Known rows, with every way that one mark hangs from another:
(pobek dariga): -2.18 -2.50 2.11 0.93 -0.26 -1.13 -1.55 -2.59 -1.01 -0.46 0.13 1.47 -0.32 0.19 0.13 -0.25 1.38 -2.99 -0.12 0.82
(kase (pobek bipaz rekup)): -2.04 -2.59 4.06 0.65 3.10 -1.38 -2.60 -1.09 -0.54 0.08 0.95 3.31 -0.46 -0.25 -0.32 -0.02 1.58 -0.55 -0.95 0.31
(kase (pobek fese)): 0.29 -2.50 3.35 2.31 1.67 -1.58 -1.89 -1.93 -2.12 -2.84 0.54 3.17 0.80 1.88 -3.34 0.48 2.20 -2.01 0.76 2.27
(fese (pobek bipaz rekup)): -2.31 -4.38 4.73 1.02 1.59 -2.73 -3.33 -2.98 -1.18 -0.01 1.72 3.99 -1.03 -1.64 -0.36 -0.87 0.57 -1.33 -1.86 1.73
(kase pobek): -1.28 -1.82 4.52 1.93 0.75 -0.89 -1.96 -1.41 -1.37 -1.48 1.05 2.83 1.89 1.64 0.16 0.64 1.54 -1.30 1.03 1.93
(rekup pobek): -1.42 -2.16 2.30 0.17 -0.40 -1.80 -2.24 -1.47 -2.58 -2.23 0.12 2.09 1.54 0.60 -1.01 -0.35 0.57 -2.13 0.02 2.36
(gode bipaz (rekup (pobek fese))): 0.31 -3.59 0.72 -0.58 1.39 -2.25 -2.17 -0.60 -2.47 -2.54 -2.42 1.21 -0.89 -0.80 -3.81 -0.49 0.97 -1.34 -0.07 3.66
(fese (pobek bipaz dariga (rekup gode))): -1.86 -0.93 3.23 1.15 1.11 -1.80 -1.83 -3.16 -0.29 -1.66 0.06 4.21 -3.42 -1.26 -2.52 -2.08 0.94 -1.79 -3.84 -0.01
(gode bipaz fese (rekup pobek)): -1.53 -3.42 1.08 -0.82 -0.03 -2.26 -2.59 0.37 -1.90 -2.15 -1.25 2.77 0.79 -0.51 -2.99 -2.07 1.11 -1.10 0.14 3.23
(rekup (pobek bipaz dariga fese)): -0.61 -2.83 -1.15 0.18 1.12 -1.72 -1.88 -2.73 -1.85 -1.46 -2.26 1.79 -3.11 1.49 -4.20 -2.28 2.84 -3.83 -3.08 0.93
(fese (pobek rekup)): -2.63 -3.50 5.68 1.40 0.53 -2.61 -3.59 -2.93 -1.67 -2.81 2.04 3.34 0.51 -1.78 -0.38 -0.03 -1.41 -1.16 -0.10 2.22
(pobek dariga (rekup (gode bipaz fese))): -1.40 -1.39 0.52 0.95 0.93 -1.59 -0.92 0.14 -0.53 -2.15 -0.76 3.11 -1.88 -0.96 -4.41 -2.25 1.90 -0.89 -1.74 -0.10
(pobek bipaz dariga rekup): -2.93 -2.60 1.68 -0.10 1.75 -1.57 -2.36 -2.37 -0.27 1.16 -0.43 2.15 -2.55 -1.79 -0.24 -1.25 1.39 -2.18 -2.13 -0.67
(gode (fese (pobek rekup))): -2.57 -3.75 4.73 1.53 -0.12 -3.93 -3.73 -2.64 -2.00 -3.58 2.55 5.58 1.59 -1.24 -2.95 -1.78 -0.80 -1.48 -0.25 2.32
(fese (pobek bipaz dariga rekup)): -3.35 -3.61 3.45 0.62 1.41 -1.72 -3.35 -3.71 -0.25 -0.85 0.11 3.30 -2.90 -1.39 -0.38 -1.76 0.20 -1.93 -3.13 0.12
(pobek bipaz fese (rekup gode)): 1.53 -1.68 1.45 1.08 2.58 -3.09 -1.07 -1.73 -2.01 -0.59 0.08 4.34 -1.69 -1.19 -5.88 -1.10 2.39 -2.33 -2.09 1.49
(pobek rekup): -1.87 -2.63 3.88 0.67 1.31 -2.04 -2.67 -1.62 -1.77 -0.59 1.41 2.60 0.93 -2.28 -0.25 0.47 -0.59 -1.50 0.77 1.47
(kase (gode fese rekup) (pobek bipaz dariga)): -1.98 0.50 2.82 1.04 0.73 -2.19 -2.03 -0.85 0.64 -1.74 -1.36 5.89 -0.61 0.53 -5.40 -2.68 3.06 -0.64 -1.12 -1.22
(gode bipaz (fese (pobek dariga)) rekup): -2.93 -4.48 2.65 0.85 -0.44 -2.27 -2.68 -2.00 -0.57 -2.33 -0.80 2.92 -1.03 -1.07 -2.21 -2.61 0.88 -1.28 -0.76 2.27
(fese (pobek dariga (rekup gode))): -2.35 0.12 4.05 1.62 -0.22 -1.97 -2.14 -3.11 -0.97 -3.88 0.65 4.22 -1.83 -1.45 -2.92 -1.15 -1.01 -1.67 -1.87 0.64
(fese pobek): -1.50 -3.91 5.26 1.93 -0.48 -2.24 -2.76 -3.18 -2.14 -1.97 1.87 3.12 1.29 0.05 -0.03 -0.38 0.47 -2.35 0.26 3.05

Rows:
-0.13 -2.68 0.34 -0.82 1.28 -3.21 -2.60 -2.03 -2.12 -0.97 -1.60 2.94 -0.94 -0.65 -4.58 -1.18 1.32 -2.98 -1.42 3.04
(gode (rekup (pobek bipaz fese)))
-0.57 -1.64 1.91 -0.13 -0.11 -2.71 -2.18 1.23 -1.86 -3.68 -1.88 3.85 1.07 -0.70 -5.84 -2.23 1.71 0.49 0.36 1.69
(kase (gode bipaz fese (rekup pobek)))
-1.69 -1.98 3.33 1.75 0.96 -0.74 -1.31 -1.66 -0.90 -3.23 -0.57 2.51 -3.48 -1.31 -2.24 -1.28 0.54 -0.38 -2.29 0.80
(fese (pobek dariga (rekup (gode bipaz))))
0.35 -0.68 -0.20 1.25 2.30 -2.27 -0.89 -2.32 -0.96 -0.99 -1.17 3.58 -3.97 -1.08 -5.79 -1.69 2.23 -2.95 -3.19 -0.28
(pobek bipaz dariga fese (rekup gode))
-1.85 -5.03 3.95 0.87 -0.23 -2.94 -3.04 -1.03 -1.45 -1.79 0.50 3.60 0.71 -0.89 -2.12 -2.04 0.84 -0.76 0.10 3.88
(gode bipaz (fese pobek) rekup)
0.00 -1.47 3.76 2.48 -1.56 -3.30 -1.73 -2.29 -2.38 -3.42 2.23 6.23 1.82 1.36 -4.97 -2.64 1.32 -2.30 -0.74 3.24
(rekup (gode (fese pobek)))
-0.77 -1.92 -0.68 0.38 0.18 -1.61 -2.08 -2.97 -2.48 -3.87 -1.74 1.49 -1.82 1.26 -4.51 -1.42 1.00 -3.60 -1.23 1.29
(rekup (pobek dariga fese))
-1.22 -1.64 -0.87 -0.76 1.05 -2.25 -2.51 -2.78 -1.39 -1.55 -2.90 2.28 -3.04 -0.28 -4.27 -1.86 1.36 -3.52 -2.40 1.42
(gode (rekup (pobek bipaz dariga fese)))
0.94 -2.68 1.50 1.48 -0.05 -1.91 -0.31 0.53 -1.95 -0.51 0.28 3.59 0.84 1.09 -3.85 -2.07 3.89 -1.22 -0.15 2.27
(rekup (gode bipaz fese))
-1.06 -3.52 5.17 2.20 0.76 -2.99 -2.79 -0.64 -1.82 -4.14 0.76 5.01 0.17 -1.16 -5.28 -2.50 1.07 1.14 -0.62 1.00
(kase (gode bipaz (fese (pobek rekup))))
-0.65 -0.94 -1.01 0.46 -0.77 -1.11 -0.45 0.08 -1.46 -3.54 -2.02 2.70 -1.60 1.86 -5.37 -3.52 3.01 -1.74 -2.05 0.78
(rekup (gode bipaz fese) (pobek dariga))
-0.61 -1.39 1.75 2.19 1.42 -0.85 -1.73 -2.66 -1.15 -3.53 -0.72 2.43 -1.40 1.84 -3.53 -0.23 2.10 -2.53 -0.46 1.07
(kase (pobek dariga fese))
0.10 -1.19 2.98 2.01 3.18 -0.55 -1.45 -0.41 -0.84 -4.98 -2.54 2.56 -3.52 -0.03 -6.05 -0.85 1.94 1.20 -1.05 -1.66
(kase (gode bipaz) (pobek dariga fese rekup))
-3.71 -2.39 4.55 1.57 0.11 -1.77 -3.36 -3.78 -0.91 -3.38 0.70 3.19 -1.33 -1.81 -0.59 -1.00 -1.38 -1.66 -1.04 0.63
(fese (pobek dariga rekup))
-0.25 -2.50 1.01 1.55 2.33 -1.03 -1.57 -2.56 -0.79 -0.76 -1.18 2.59 -3.02 2.15 -3.44 -1.08 4.10 -2.72 -1.97 0.24
(kase (pobek bipaz dariga fese))
1.39 -0.24 3.75 1.70 2.35 -2.61 -1.96 -1.18 -1.26 -1.47 -1.36 5.18 -0.63 0.27 -6.32 -0.50 2.82 -0.55 -0.38 0.98
(kase (gode rekup) (pobek bipaz fese))
-1.27 -2.36 1.13 0.98 1.54 -2.26 -2.60 -3.09 -1.54 -2.47 -0.50 2.10 -1.94 -1.62 -3.50 -0.65 -0.07 -2.93 -0.66 0.52
(pobek dariga fese rekup)
-2.16 -2.13 0.80 -1.12 -0.03 -3.83 -3.08 -0.82 -1.36 -0.35 -0.53 4.43 0.74 -0.18 -3.32 -2.49 1.60 -2.53 -1.26 2.48
(gode fese (rekup (pobek bipaz)))
-1.58 -0.43 0.24 0.49 0.82 -2.91 -1.36 -1.52 -0.23 -0.33 -0.15 4.98 -2.10 -0.70 -5.33 -2.94 2.33 -2.47 -2.88 -0.94
(pobek bipaz dariga (rekup (gode fese)))
0.84 -3.60 0.25 0.14 1.37 -2.62 -2.04 -2.09 -2.87 -0.89 -0.93 2.54 -1.32 1.48 -4.10 -1.49 2.82 -3.32 -2.03 2.69
(rekup (pobek bipaz fese))
-1.17 -3.60 0.44 0.33 2.60 -2.23 -2.35 -3.15 -1.02 -0.11 -0.94 2.40 -3.63 -1.18 -3.33 -1.79 1.76 -3.02 -2.40 -0.12
(pobek bipaz dariga fese rekup)
-2.86 -3.32 2.88 2.08 -1.57 -2.49 -2.89 -3.61 -1.08 -2.84 0.97 4.13 0.09 1.02 -2.97 -2.72 0.93 -2.93 -0.96 1.53
(gode (fese (pobek dariga)))
-2.64 -2.25 0.76 -1.05 0.45 -0.70 -2.01 -0.75 -0.82 -1.93 -2.94 0.21 -1.95 -1.14 -0.95 -0.99 0.50 -1.20 -0.69 1.77
(gode bipaz (rekup (pobek dariga)))
